Each row was made from one small tree. The marks that hang from a mark follow it in brackets, in the order of their numbers. Every link used is in the known rows. Write each row's tree.
Known rows
k35{k726{k449}}: [-12.0  15.9   5.4  -1.0  -8.0 -14.5 -26.8 -11.7  14.0 -13.8   2.5 -20.8
  -3.7 -30.9   3.9  -1.9   9.1]
k591{k449 k450{k419}}: [-22.1  -0.4  12.0  35.2   7.6  24.4  -2.5  31.0   3.0 -46.5  33.1 -32.6
  37.9 -10.4  17.2 -33.6 -14.6]
k419{k450{k591}}: [-40.4   0.8 -14.3  21.2  -3.6  12.9  -2.8  11.4  22.9  -7.1  16.4   8.2
  19.6  -5.2   7.5 -31.2 -16.3]
k726{k283{k742} k449{k591{k450}}}: [ 12.7  -3.8 -17.7  -5.2 -18.4   6.5 -31.4 -15.8  14.9 -14.6  42.4  -5.7
 -38.4 -20.2  12.1  -5.3 -32.7]
k35{k726}: [ -8.9  11.4   6.6  -3.3  -5.7  -8.2 -10.2  -6.3   0.1  -3.0  -3.5  -5.5
  10.2 -17.0  -4.0   4.1   6.4]
k449{k591{k450} k726{k283{k742}}}: [ 18.0 -18.0   6.1 -13.2 -14.1   6.5 -21.3  -7.2  -9.3  -8.3  49.1   8.1
 -35.2 -18.6   2.4 -15.4 -40.6]
k591{k450}: [ -5.8  -1.2   0.3   4.5   7.1  14.7  -3.8   3.7   4.4 -19.2  14.0 -10.6
  13.3  -8.3   3.9 -16.4  -2.5]
k35{k726{k283 k449{k591}}}: [ -0.4   7.4   1.1  -8.9 -24.9 -15.7 -41.7 -22.9   8.5  -4.6  19.2 -12.3
 -27.9 -32.5  14.8   2.2 -10.0]
k450{k419 k591{k449{k726{k283{k742}}}}}: [-23.0   0.0  17.7  43.1 -26.3   8.1  -0.4  20.5  -9.8 -18.5  46.8 -13.8
  -0.9 -23.9   6.3 -33.5 -39.1]
k35{k726{k283{k742} k449}}: [  3.1  16.7 -14.9   6.4 -25.2 -17.0 -20.6 -31.8   0.3   2.2  11.3  -6.8
 -30.6 -31.3   2.7  12.1  -2.9]
k726{k283{k742} k449}: [ 13.1   5.9 -21.8  10.2 -19.3  -8.1 -12.0 -25.9  -0.1   5.4  13.8   0.0
 -40.9 -14.7   6.5   8.4  -9.7]
k419{k450{k591{k449{k726}}}}: [-44.1 -10.4  13.0  36.8   0.8   5.2  -4.1  33.2  14.4 -30.4  38.5 -15.3
  15.0 -15.8   8.4 -37.2 -25.7]
k726{k283{k742{k772}} k449}: [ 26.3   6.5 -25.8  -3.8   3.1  -5.6 -17.2 -28.0  -9.9  20.1   4.3  11.3
 -37.9 -16.3   8.9  17.2  -6.1]
k726{k283 k449}: [  3.8   2.9  -8.2  14.7 -13.2  -8.2 -16.2 -21.1  -1.4  -1.6   7.9 -12.7
 -26.7 -19.9  16.6  -3.8   4.7]
k591{k449{k726{k283}} k450{k419}}: [-10.9 -12.6  26.6  42.5  -0.7  15.5  -9.3  18.4 -22.8 -42.7  47.5 -32.6
  14.4 -28.6  24.5 -47.0 -18.5]
k419{k450{k591{k449{k726{k283{k742}}}}}}: [-26.4  -8.2  -6.6  44.4 -17.4   2.9   0.7  12.7  -0.3 -14.9  47.5  -0.3
 -11.2 -17.0   7.7 -23.4 -37.1]
k35{k726{k283{k742{k772}} k449}}: [ 17.2  16.7 -18.5  -7.0  -2.9 -15.3 -26.9 -34.3  -9.5  17.3   1.9   4.9
 -27.7 -33.0   4.0  21.6   1.0]
k591{k449{k726} k450{k419}}: [-18.9 -10.6  33.8  30.3  11.7  19.0  -9.2  35.3  -7.0 -51.1  44.3 -35.0
  25.7 -22.4  15.1 -49.3 -21.3]

Which tree is each row?
[-10.0  -7.1   8.0  -6.0   0.1  26.7 -23.0  19.1  12.0 -26.9  37.2  -7.3
  20.2  -8.9  15.2 -40.3 -30.7]
k449{k591{k450{k419}}}
[  9.2  -3.8  -5.2  -5.8 -19.0  -7.2 -32.6 -15.6   7.9  -1.8  21.1  -7.5
 -38.2 -16.1  17.9  -1.4 -16.5]
k726{k283 k449{k591}}
[  1.9   8.6 -11.3  -9.5 -24.4  -1.6 -41.1 -23.6  15.0 -17.4  39.2 -11.3
 -28.9 -37.3   9.0  -0.8 -25.2]
k35{k726{k283{k742} k449{k591{k450}}}}
[-22.1  -4.2  25.6  37.2 -18.4  -4.8  -2.8  14.8  -8.4 -16.0  31.4 -24.3
  -4.6 -24.5   7.1 -19.6 -17.3]
k450{k591{k449{k726{k283}}}}
[  0.6 -18.7  23.4   1.3  -8.3  19.6 -29.1   6.2 -13.9 -23.5  50.8  -7.2
  -4.3 -27.3  22.6 -53.8 -34.2]
k449{k591{k450{k419}} k726{k283}}
[-15.5   7.0   7.3   4.8 -19.4  10.3 -49.8  -9.3   9.7 -32.0  41.0 -26.1
   3.6 -44.9  27.9 -40.6 -19.9]
k35{k726{k283 k449{k591{k450{k419}}}}}
[  7.2 -10.3   8.4  28.5  -5.5   3.9  -1.5   4.9 -17.7 -27.6  45.2 -18.7
 -18.7 -19.4   4.7  -8.4 -24.1]
k591{k449{k726{k283{k742}}} k450}
[  1.5 -19.0  24.9 -20.1   4.4   9.3 -26.0  14.3   4.6 -23.1  39.5  -5.9
  -9.0 -17.3   3.1 -29.4 -28.5]
k449{k591{k450} k726}
[-30.0  -3.1  32.2  24.7  -7.2  -2.2  -2.2  31.3   7.4 -25.2  28.4 -26.3
   7.9 -19.8  -2.3 -20.2 -19.1]
k450{k591{k449{k726}}}
[ -1.4  -9.1  14.1  38.2  -6.5  16.1  -3.4  15.0 -21.4 -36.3  53.6 -21.1
  -1.1 -23.5  13.4 -34.8 -32.0]
k591{k449{k726{k283{k742}}} k450{k419}}
[  8.7 -15.3  10.6  -2.5 -15.4  19.9 -23.9   2.2 -12.4 -16.6  56.8   5.2
 -18.9 -22.2  12.0 -41.6 -47.4]
k449{k591{k450{k419}} k726{k283{k742}}}
[  4.2 -12.1  20.6  27.4  -7.2 -10.5  -1.6   6.5 -24.0 -15.0  24.6 -19.4
 -17.6 -15.7  10.1  -5.0  -7.1]
k591{k449{k726{k283}}}
[-38.7  -1.5  37.6  35.5  -8.6  11.1  -5.4  40.8   5.1 -33.5  37.3 -28.7
  25.9 -23.4   7.8 -46.7 -27.2]
k450{k419 k591{k449{k726}}}
[ -5.7  -4.4   0.3   8.5 -13.4  19.0 -39.9  -3.3  10.8 -29.4  43.9 -20.5
  -7.4 -28.6  32.0 -44.4 -27.2]
k726{k283 k449{k591{k450{k419}}}}
[-41.5   9.5  16.0  40.1 -10.4  15.5   0.6  36.0  13.5 -29.7  26.5 -27.4
  37.5 -10.2   9.6 -31.8 -22.4]
k450{k419 k591{k449}}
[  2.4  -1.1 -12.4   4.4 -19.7  19.7 -35.3  -6.9  12.0 -23.3  50.5  -7.5
 -20.6 -23.8  21.4 -31.4 -40.4]
k726{k283{k742} k449{k591{k450{k419}}}}
[ 26.3  -7.3   4.4  10.2   9.2  -8.8  -1.9  -1.5 -31.4   6.9  22.3   3.3
 -29.6 -12.9   1.5  18.3 -18.1]
k591{k449{k726{k283{k742{k772}}}}}
[ 32.1 -17.1   1.2 -26.3   8.6   8.8 -25.6  -9.9 -19.0   6.5  39.8  20.6
 -33.4 -20.7   4.6  -5.6 -36.1]
k449{k591{k450} k726{k283{k742{k772}}}}
[-14.4  -3.1   7.2  -2.1  -1.0  22.2 -39.6  14.2  25.7 -37.7  41.5 -21.6
   6.3 -22.1  23.0 -45.4 -28.9]
k726{k449{k591{k450{k419}}}}
